(in the rows, 128 means zero)
Known rows, with every way that one mark hangs from another:
fakev(reda): [150 140 162 114  96 180 150 136  91 128 115 138  52 103 139 114 130 149
 124 119 130 105 129  84 157 152 157]
subu(fakev(mito(bisod(duzogut)) reda)): [141 163 205 139  86 176 120 131 126 147 116 143  49 104 130  86 117 159
 117 102 118 132 123  95 133 116 156]
bisod(duzogut tanud(foneb) zanap): [132 133 109 117 111 146 116 114 103 141 129 121  45 102 131 139 160 123
 110 172 101 156 132  70 137 121 173]
foneb(tanud(bisod(duzogut(leduv) zanap))): [114 137 116 135 131 132 136 110 131 125 128  97  62  88 132 117 145 116
 124 208 104 160 154  85 140 156 174]
vatasu(tanud(bisod(duzogut zanap) foneb)): [145 145 119 121 120 135 118 123 112 129 134 100  61  75 149 137 153 106
 159 168  98 145 165  86 135 101 138]
tanud(bisod): [128 133 132 113 112 153 128 134  92 129 112 115  49 102 150 110 140 122
 135 149 122 100 150  94 142 159 154]
vatasu(tanud(bisod)): [126 139 142 104 105 158 132 148  99 125 118 110  59  91 159 118 139 114
 158 142 121 106 173  94 145 144 146]
mito(bisod(duzogut) fakev(reda) tino): [139 150 198 146  82 165 161 155 141 123 122 155  50  92 104  63 121 144
 108 141 107 131 115  94 161 107 150]
zanap(bisod(duzogut tanud)): [123 126 148 134  95 152 112 132 118 143 116 118  25 115 120 121 144 132
  92 162 108 149 137  59 172 147 183]
mito(bisod(duzogut) tino): [118 143 168 126  72 153 122 155 110 137 128 133  29  99 110  79 135 136
 101 149 116 126 146  88 153 127 152]
tino(mito): [129 128 154  88  91 173 142 147  92 135 124 123  20  94 127 130 144 117
 115 162 139 110 131  76 158 145 167]
bisod(duzogut(leduv) zanap): [135 137 135 129 116 158 122 121 120 113 141 108  38  91 121 135 144 104
 114 197 117 153 157  74 145 156 169]
fakev(subu): [140 138 146 103  89 159 144 146  76 125 107 114  51 105 138 113 142 122
 107 123 127 102 155  90 156 178 160]
zanap(bisod(duzogut(leduv) tanud)): [116 124 134 133  99 158 110 119 131 129 122 115  30 108 118 128 142 115
  89 181 108 152 155  66 161 162 195]
subu(fakev(mito)): [125 165 166 100 102 191 108 130  97 147 119 139  24 109 152 111 131 130
 120 126 139 112 138  88 137 158 158]
subu(fakev): [125 139 162  95 103 168 108 134  78 138 122 133  30 112 160 119 140 126
 127 136 128 110 133  93 152 165 157]
tino(mito(bisod)): [126 131 179  95  73 166 145 143 103 140 123 129  27  88 117 105 144 135
 116 147 137 109 131  89 159 125 176]
zanap(bisod): [139 145 162 117  93 168 124 124 100 138 120 127  17 100 131 118 142 139
 109 147 132 116 143  72 184 160 172]
foneb(tanud(bisod(duzogut))): [117 132 124 128 122 134 131 132 114 139 108 107  54 106 141 100 142 118
 114 173 105 124 144  85 139 160 158]
mito(fakev(reda) tino): [140 155 175 117  92 187 169 152 115 123 122 161  46  96 125  88 125 139
 116 139 125 114 115  89 167 137 146]
vatasu(tanud): [134 145 154  95  95 179 133 153  93 127 127 123  41  94 149 125 139 113
 138 139 131 105 167  84 155 153 154]
subu(fakev(mito(bisod(zanap) tino))): [110 185 192 115  71 177 121 129 111 161 141 149  28  89 126  85 136 172
 126 131 138 152 130  96 157 110 159]
foneb(tanud(bisod)): [113 140 126 108 116 148 141 127  96 142 107 116  57 103 152 102 142 133
 127 157 120 106 143  93 146 169 166]
tino(mito(bisod fakev)): [131 137 191 103  87 172 161 146 126 129 120 140  29  82 113  92 140 116
 116 166 132 107 118  94 165 121 178]
vatasu(tanud(bisod foneb)): [137 144 118  94 111 156 121 131  90 129 118 117  60  81 169 124 146 108
 158 135 114  97 169 101 131 128 144]

Rows:
[140 156 200 126  63 164 185 158 113 123 108 154  71  88 112  58 124 157
 110 102 118 115 124 112 172 131 154] | mito(bisod fakev(reda subu) tino)
[141 135 117 111 117 142 113 137 105 127 120 108  57  84 158 125 145  93
 147 151  98 115 170  92 122 117 135] | vatasu(tanud(bisod(duzogut) foneb))
[132 177 189 125  61 196 153 145 118 149 121 162  46  90 111  68 118 183
 112  98 140 117 134  95 150 117 157] | fakev(mito(bisod tino) reda)
[142 145 111 110 122 141 126 103  89 135 125 116  53  82 151 128 156 131
 146 159 114 125 142  93 139 123 154] | tanud(bisod(zanap) foneb)
[128 122 105 108 109 154 110 128  98 138 115 128  40 111 140 129 152 110
 100 155 101 125 138  76 126 138 172] | bisod(duzogut tanud(foneb))
[124 142 133 108  88 153 128 106  98 150 126 136  54  92 132 113 160 155
 124 143 114 138 129  91 145 111 190] | mito(bisod(tanud(foneb) zanap))
[153 135 186 105  87 171 194 155 108 117 106 131  60  87 120 108 130 124
 113 129 126 115 113  89 170 139 158] | tino(mito(fakev(reda subu)))
[115 150 157 135  80 151 128 132 130 124 149 123  36  83 102  97 141 132
 109 184 117 163 155  90 154 125 169] | mito(bisod(duzogut(leduv) zanap) tino)
[139 136  97 128 132 133 113  98 117 115 133 103  55  78 140 135 151  99
 132 194 100 144 159  92 121 130 160] | tanud(bisod(duzogut(leduv) zanap) foneb)
[157 165 165 118  84 188 164 140  99 134 102 131  66  99 129 101 123 154
 109  87 136 110 145  88 145 158 154] | fakev(mito reda subu)
[122 130 134 127 108 149 124 132 112 137 130 112  44 111 122 132 149 130
 111 177 107 164 132  62 152 138 176] | bisod(duzogut tanud zanap)
[124 183 176 122  56 167 154 140 107 148 127 131  48  81 103  78 139 171
 108 119 140 143 152  94 162 126 161] | fakev(mito(bisod(zanap) tino) subu)
[133 129 122 123 101 148 105 114 110 149 116 127  26 108 129 132 153 126
  93 157 101 140 137  65 155 132 180] | zanap(bisod(duzogut tanud(foneb)))
[126 132  95 115 117 151 115 105 116 126 135 118  48  94 131 145 156 106
 107 191 102 161 148  77 126 136 186] | bisod(duzogut(leduv) tanud(foneb) zanap)
[ 99 144 168 111  75 169 150 152 124 138 120 158  42 103 116  69 137 139
 106 152 118 122 125  96 158 128 179] | mito(bisod(tanud) fakev tino)
[133 135 181 127  82 145 141 135 123 138 138 112  30  81 100 118 150 135
 118 178 120 157 127  74 166  99 171] | tino(mito(bisod(duzogut zanap)))
[160 144 176 120  98 172 180 146 104 113 102 136  72  97 132  96 128 129
 116 115 120 106 126  95 164 161 154] | mito(fakev(reda subu))
[131 132 141 124 111 144 119 153 114 122 121  99  57  93 149 118 137  99
 147 157 105 123 172  85 138 133 137] | vatasu(tanud(bisod(duzogut)))
[130 135 122 106  93 162 115 108  96 153 114 138  28 104 140 129 155 141
 102 142 116 123 136  73 164 142 188] | zanap(bisod(tanud(foneb)))
[124 154 182 114  68 158 166 157 108 125 112 142  50  89 115  60 135 132
 102 128 122 109 142 109 168 144 158] | mito(bisod fakev(subu) tino)
[115 129 121 126 111 155 120 122 123 121 136 109  48 104 121 139 147 112
 108 196 109 168 150  69 141 153 188] | bisod(duzogut(leduv) tanud zanap)
[121 142 128 137 127 127 140 121 119 141 122 100  58  94 133 113 148 131
 127 190 103 155 138  78 150 142 161] | foneb(tanud(bisod(duzogut zanap)))
[118 148 128 118 119 139 149 115 104 144 122 110  63  92 143 111 151 146
 137 173 120 137 136  87 159 151 168] | foneb(tanud(bisod(zanap)))
[137 137 135 140 123 132 122 126 113 126 128  99  49  95 131 119 146 122
 136 181 106 149 144  77 149 130 147] | tanud(bisod(duzogut zanap))
[128 156 159 134  95 179 120 126 142 126 125 126  35  89 111  90 128 113
  98 158 125 121 168  90 120 145 179] | fakev(mito(bisod(duzogut(leduv))))
[129 125 177 116  80 151 133 149 116 135 124 119  24  91 107 104 143 121
 106 163 121 126 133  81 152 116 169] | tino(mito(bisod(duzogut)))
[136 175 165 115  79 203 153 148 109 143 123 155  39  95 121  93 120 165
 111 113 143 118 132  81 148 135 146] | fakev(mito(tino) reda)
[124 163 185 124  84 165 157 139 124 132 138 148  37  79 109  77 142 145
 123 169 127 139 123  96 177 116 164] | mito(bisod(zanap) fakev tino)
[122 178 205 118  63 191 133 141 109 157 122 166  44  99 130  72 118 184
 122  88 136 126 120 106 148 115 150] | subu(fakev(mito(bisod tino) reda))
